Each row comes from the steps of one path. Every step used is in the known rows, and no mark comes twice. Write the path behind each row, first mark first.
Known rows
Y R: [ 14.9 -26.0 -19.2  12.5  10.8 -11.3   0.1  -0.2   6.1 -23.4 -20.0   2.4
  12.1  -3.5   5.6  -8.5  -6.2   3.2   0.3 -14.3 -15.5  -0.9  -0.9  -8.0
 -14.2   2.0 -30.5  27.0  -6.1]
R H J Q: [ 25.2  -1.8 -18.2  24.6  14.5 -17.5 -10.5   9.4 -12.6 -26.0 -26.8   6.4
   2.2   3.0   7.1  -4.8   8.2 -15.8   8.5 -32.9 -18.9  -6.2  -4.2 -24.9
 -12.7  -0.4 -32.5  15.4   2.7]
X Y R H J: [-10.2 -23.7 -17.2  21.6  20.5 -22.9 -11.9  15.7 -13.1  -9.6 -18.0  -1.8
  27.5   1.7   1.0  -7.0  -1.5  -5.0 -10.1  -9.6 -10.1 -12.9   3.6 -19.1
  -6.8  -9.3 -37.3  10.1  -5.8]
H J Q X Y T: [ 20.6 -18.5 -24.6  10.8  28.9  -9.8 -20.6  40.7   9.5 -17.6 -20.5  18.2
   0.9  -6.8  -4.8   5.0  17.2 -20.8  15.9 -15.8 -10.6   4.1  -3.6 -14.8
  -8.6  -4.8 -38.5  13.9  13.2]
Y R H: [ 15.1 -19.9 -25.7  22.6   9.9 -14.2   0.2  -8.0  -8.0 -29.2 -29.0  -0.4
  17.3   1.6   1.7 -10.1  -4.4   0.0  -1.5 -21.3 -22.7 -11.1  -3.3 -27.5
 -13.1   7.0 -32.6  30.3   5.5]
T Y J Q X H R: [ 35.0 -33.1 -15.9  14.7  15.7 -23.5 -23.1  15.8  15.1 -23.8  -2.0  14.5
  -1.3  -6.6   3.7  11.5   0.4   8.3  24.3 -22.3 -17.9  -8.4 -22.6 -28.8
  -8.3  -5.7 -38.8  -2.1   4.4]
H T Y R: [  0.2 -30.0   9.9   8.9   7.4  -6.1 -11.6  -1.1 -20.4   2.8  -3.1   8.6
  14.6  -2.0   0.8  -4.1 -26.2  23.9  -4.3 -32.4 -17.5 -16.1  11.1 -13.5
  -7.9   2.4 -39.7  24.6  10.8]
Q X Y: [ -6.9 -14.5 -28.0  13.1  23.5 -16.9  -5.4  27.7  20.6 -27.2  -3.5  12.5
   6.7   0.3  -5.5  -2.4  17.3  -5.4  10.2  -4.2 -28.1   1.2  -4.7 -13.5
 -14.7   3.7 -24.4   3.3   8.1]
Q X Y R H: [ -1.2 -25.9 -33.9  21.5  20.8 -19.7  -5.5  12.6  12.2 -26.9 -23.1   5.6
  21.3  -3.0 -12.3  -1.8  12.2  -8.2   0.9  -6.4 -29.7  -6.2  -2.4 -26.7
  -6.3   9.4 -26.9  14.8  12.2]
Z Y J Q: [ 55.9  -1.0 -20.5   8.5  12.2 -15.4 -17.5  24.4   8.5 -24.1   4.8  15.9
  -4.1  -5.6  10.9  11.6  27.5  -5.9   9.4 -11.6 -29.1   4.8  -6.8 -10.0
 -25.3   5.2 -27.0  -4.4 -15.7]
Z Y R H T: [ 15.7 -14.8 -12.1  16.4  14.2  -7.8  -9.6  -1.8 -15.7 -14.4 -13.6   7.5
  21.6  10.6  -0.4   2.4  -5.3   7.3 -14.5 -22.4 -31.2 -13.5  10.4 -20.2
  -8.2  16.2 -27.2  13.6   7.2]
J Q: [ 37.8 -10.3 -10.6  10.1   6.1 -12.5  -9.8  11.2   8.6 -33.6 -15.9   9.7
 -16.4  -8.8   2.9   1.5  15.1  -7.5  10.6 -20.4 -22.9   3.7 -11.4  -6.6
 -27.9  -2.7 -26.8  25.8 -13.3]
X H T Y J: [ -1.7 -25.5  -2.4  10.7  14.7 -15.1 -16.5  14.2 -11.3  -6.6  11.5   9.0
  16.4   9.3   9.6  -5.1 -13.7  33.0   9.0 -40.5 -10.7 -19.8  -4.7 -37.2
   0.8  -1.0 -48.2 -11.8  13.8]
R H T Y J Q X: [ 32.5 -11.1 -20.1  22.7  11.1 -11.0 -16.3   4.4 -12.4 -18.1 -12.8  17.8
   4.9  -5.9  -0.7   4.7   3.1   5.3  11.2 -45.6 -34.4 -15.9  -2.9 -47.3
  -7.2  15.1 -37.1   7.9  26.8]
H J Q X: [ 31.3  -7.7 -20.3  17.7  21.2 -14.8  -8.0  24.3  13.2 -24.4 -26.4  10.2
  -1.0  -5.1   2.6   2.6  15.6 -18.4  22.0 -22.4 -19.0  10.1  -5.6  -7.3
  -8.0   4.8 -25.9   9.5   7.6]
Y J Q X: [ 56.8  -9.6 -41.3  20.1  15.7 -15.8  -7.7  18.9  21.6 -39.5 -14.2  16.1
  -6.8 -14.7   6.5   8.1  24.0  -9.0  23.9 -22.6 -27.8  10.1 -15.0 -25.0
 -14.8  10.4 -26.2   0.7   4.7]
R H J Q X Y: [ 15.3  -5.2 -25.7  25.8  21.1 -21.4 -16.1  24.3  -1.0 -23.9 -27.6   7.7
   6.4  -1.6  -5.0   1.8  19.1 -20.9   9.7 -20.6 -24.2  -4.7  -4.8 -27.0
  -8.7   1.3 -29.9   5.9   6.2]
H T: [ -0.8 -10.7  -5.2  15.8  13.9  -6.7  -7.7   0.5 -11.6 -18.8   0.2  11.6
   5.6   7.6  11.0  -6.8 -10.4  15.0  -1.5 -32.4 -23.1  -7.2   9.3 -13.6
 -14.4   3.8 -29.1  10.1  11.5]
R H T: [  0.9  -3.9 -15.5  25.3  12.9  -8.1  -7.6  -8.9 -21.1 -27.5 -10.0   9.1
   8.9  14.0   8.4  -8.9  -8.2  10.2  -3.8 -38.0 -28.7 -15.7   5.4 -36.9
  -8.6   8.3 -30.0  14.1  21.0]

Write each row's path
[  9.9 -11.5 -41.6  18.0  26.6 -22.2  -8.9  30.4  19.2 -27.5   2.4  14.1
  11.4  -4.2   1.6  -0.7  20.1  -5.4  13.5  -7.2 -27.4   1.8  -4.8 -23.7
 -10.0   2.6 -26.5 -14.0  10.0] => Q X Y J
[ 18.6 -27.2   2.6   9.5  10.0 -14.4 -25.1  18.1  -8.2  -7.9   4.6  11.1
   6.1  -0.8   6.9   4.3  -3.7  27.8  10.9 -42.8 -12.0 -17.5 -10.4 -33.6
  -3.2  -3.6 -48.9  -2.9   1.1] => X H T Y J Q
[ 47.3 -26.8 -34.8  26.0  20.7 -25.1 -17.7  12.9  26.2 -44.8 -12.9  13.6
  -0.1  -4.7   8.6  11.4  10.2   3.2  23.1 -20.8 -20.3   0.5 -23.8 -30.2
  -6.0  -3.0 -28.0  -9.5   1.4] => Y J Q X H R
[ 41.9 -10.5 -23.4  14.4  11.0 -11.4  -7.4  16.3  24.6 -40.0 -24.3  13.8
 -12.9 -10.2  -3.4   5.8  20.5 -12.4  20.0 -19.9 -31.2   8.6 -13.7 -13.6
 -16.9  10.6 -21.0  21.8   4.2] => J Q X
[ 25.1 -26.4 -18.1  21.5  10.9 -13.3 -21.0  10.5   4.9 -24.7 -31.1  10.1
   9.9 -11.7 -13.8  13.8  13.4  -3.4  -3.5 -22.9 -30.1  -7.3  -4.3 -27.6
  -6.6   8.7 -27.4  22.4   7.7] => J Q X Y R H T
[ 17.4 -17.2  -6.4  13.1  17.5 -19.3 -13.2  25.3   6.2 -21.2 -16.9   2.2
   5.0   4.7   5.9  -1.3   7.7   0.5  15.4 -29.1  -2.1  -1.5 -14.0 -17.8
  -1.6  -7.8 -38.0   1.9  -9.3] => X H J Q
[ 23.5 -23.6 -14.3  18.3  21.4 -19.5 -16.6  29.7  11.6 -12.8 -28.5   7.6
  11.3 -13.9  -7.6   7.8  15.5 -16.8   8.3 -11.2 -12.9   6.0  -2.6  -5.5
  -2.0  -3.6 -29.7  11.6  -5.0] => H J Q X Y R
[ -4.7 -20.6 -31.7  25.7  26.8 -20.4  -8.2  21.3   4.1 -18.2 -27.5   4.4
  29.0  -0.7  -8.7  -4.0   3.9 -12.3   3.3 -10.0 -20.1  -6.4   1.0 -24.0
   2.1   5.2 -30.2   5.6  17.1] => Q X Y R H J
[ 29.3  -2.9 -29.2  25.9  19.0 -15.1  -8.2  12.2   0.3 -31.4 -34.0   8.8
   3.5   0.2   0.1   0.0  11.3 -21.2  16.3 -28.1 -25.8  -2.3  -6.2 -29.7
  -5.3  10.3 -28.1  13.5  18.4] => R H J Q X
[ 23.0 -15.0 -18.5  10.0  13.8 -15.9 -15.9  28.4  24.3 -32.8 -16.0  13.9
  -8.4 -14.3  -9.3   9.7  28.7 -12.1  11.6  -6.6 -30.0   4.1 -11.3 -10.0
 -20.1   0.6 -24.0  14.1  -7.0] => J Q X Y
[ 27.6 -39.5  -2.2   9.1   7.3  -9.9 -18.5  13.0  11.1 -16.2 -27.1  10.8
   6.4 -11.0 -14.0  12.5  -0.7  14.4  13.5 -34.6 -18.8  -8.6 -12.3 -28.3
   2.1   9.1 -37.0  24.0   8.8] => J Q X H T Y R
[ 43.1 -15.3 -11.7   5.5   4.3 -15.2 -16.6  19.0  -2.1 -11.5   1.8  14.5
  -8.4 -14.6   8.4   2.2   8.8   2.1  16.9 -27.4 -20.0  -4.6 -12.2 -17.4
 -26.1  -5.5 -43.4  10.6  -8.3] => T Y J Q
[ 27.4 -24.6 -12.6  15.3  12.3 -14.7  -9.9  11.5  -5.5  -6.8 -36.1   7.0
  13.3 -12.3  -9.4   1.1  -1.3 -10.1  12.7 -27.4 -20.4 -11.1  -4.9 -24.1
  -2.8   8.8 -40.1  30.2  12.9] => T Y R H J Q X
[ 50.0 -17.9 -37.9  17.7  16.8 -19.0 -12.3  25.3  25.8 -40.7 -13.6  13.0
   0.6  -9.1   5.3   7.4  23.1  -1.0  26.6 -24.5 -21.1   3.6 -22.6 -34.8
  -7.0   7.8 -32.9  -6.2   2.8] => Y J Q X H
[  8.1 -24.1  -8.2  11.1   4.7 -13.3  -4.2  -3.7 -15.5  -8.1 -17.0   3.5
  11.8  -2.4  -3.1 -10.6 -11.9   4.1   1.0 -23.4 -21.2 -19.7  -2.4 -24.1
 -15.7   3.4 -43.5  34.0   7.1] => T Y R H
[ 44.5 -12.8 -19.6  14.1  19.9 -13.1 -22.4  27.5  13.2 -23.4   0.7  17.8
   6.5   1.3   1.1  18.3  22.2   6.8  12.6 -26.9 -28.7  -2.4  -7.3 -30.1
  -1.3  15.1 -26.6 -18.8   7.6] => Z Y J Q X H T
[ 12.5 -26.0 -12.1  20.3  14.8 -23.7 -19.8  17.6  -9.7 -14.0 -27.1  -0.9
  18.0  -8.9  -6.0   1.8   8.6 -11.0  -8.6 -13.4 -13.1 -10.1  -3.5 -14.7
  -8.7 -11.3 -38.1  17.3 -16.1] => X Y R H J Q
[ 59.8  -1.9 -32.8  11.3  18.0 -14.2 -14.0  27.6  20.4 -30.4  -3.9  19.1
  -3.7  -8.1   3.1  16.2  31.9 -12.0  17.4 -11.0 -35.8   8.1  -8.6 -18.2
 -17.3  15.3 -22.9  -7.7  -0.5] => Z Y J Q X
[ 30.6 -10.9  -9.5  20.3   6.7 -11.2 -19.0  -0.5 -26.1 -12.2  -6.9  15.2
   3.5  -3.7   5.1   1.3  -2.4  10.2   3.6 -47.7 -28.3 -19.9  -1.5 -41.9
 -14.1   3.6 -42.5  11.2  11.7] => R H T Y J Q
[ -7.1 -16.2 -11.6  15.2  24.6 -18.3  -7.1  23.6  -0.4 -18.8  -6.4   1.6
  16.5  15.2  13.2 -11.4  -3.0   6.8  15.0 -26.9  -0.9  -5.0  -7.2 -21.5
   0.8  -5.8 -39.4  -8.6   2.5] => X H J
[ 45.7 -15.2 -22.7   8.3  10.2 -13.8 -12.6  22.1   9.4 -18.7  -2.8  17.7
  -6.5 -14.9   1.4   5.2  15.1  -2.4  25.6 -24.4 -27.1  -0.8 -12.5 -24.4
 -17.8   4.3 -36.6   8.1   6.6] => T Y J Q X
[ 31.1 -24.5 -27.4  18.9   9.7 -18.1 -14.5  15.7  15.6 -32.7 -34.1   8.2
   3.9 -15.3 -15.0  10.3  22.4 -13.3   4.2 -12.0 -29.8  -3.3 -12.6 -23.2
 -11.6   6.0 -28.0  26.1  -2.9] => J Q X Y R H
[ -5.3  -8.7  -1.6  17.5   9.3  -8.9  -9.1  -5.6 -27.9  -8.3  -3.8  11.6
   8.3  10.5   3.6 -10.4 -14.5  14.7  -0.5 -42.8 -27.2 -25.0   6.5 -34.7
 -13.1   7.0 -38.2  18.6  24.1] => R H T Y
[ -4.5 -24.2 -20.9  18.6  14.1 -20.3 -11.3  10.3  -5.6 -19.3 -16.8  -0.4
  20.1  -0.6  -4.2  -6.3   2.2   0.2 -11.3  -4.7 -18.7 -14.6  -1.9 -20.4
 -15.5  -6.3 -35.4  18.9  -6.5] => X Y R H
[  9.7  -9.5 -15.9  22.4  12.2 -11.1 -11.5  -0.8 -31.4  -9.3   1.5  12.4
  13.0   6.8  11.3  -6.1 -13.4  15.5   2.2 -45.6 -25.5 -23.7   5.0 -43.3
  -9.5   6.4 -41.4   2.4  25.2] => R H T Y J
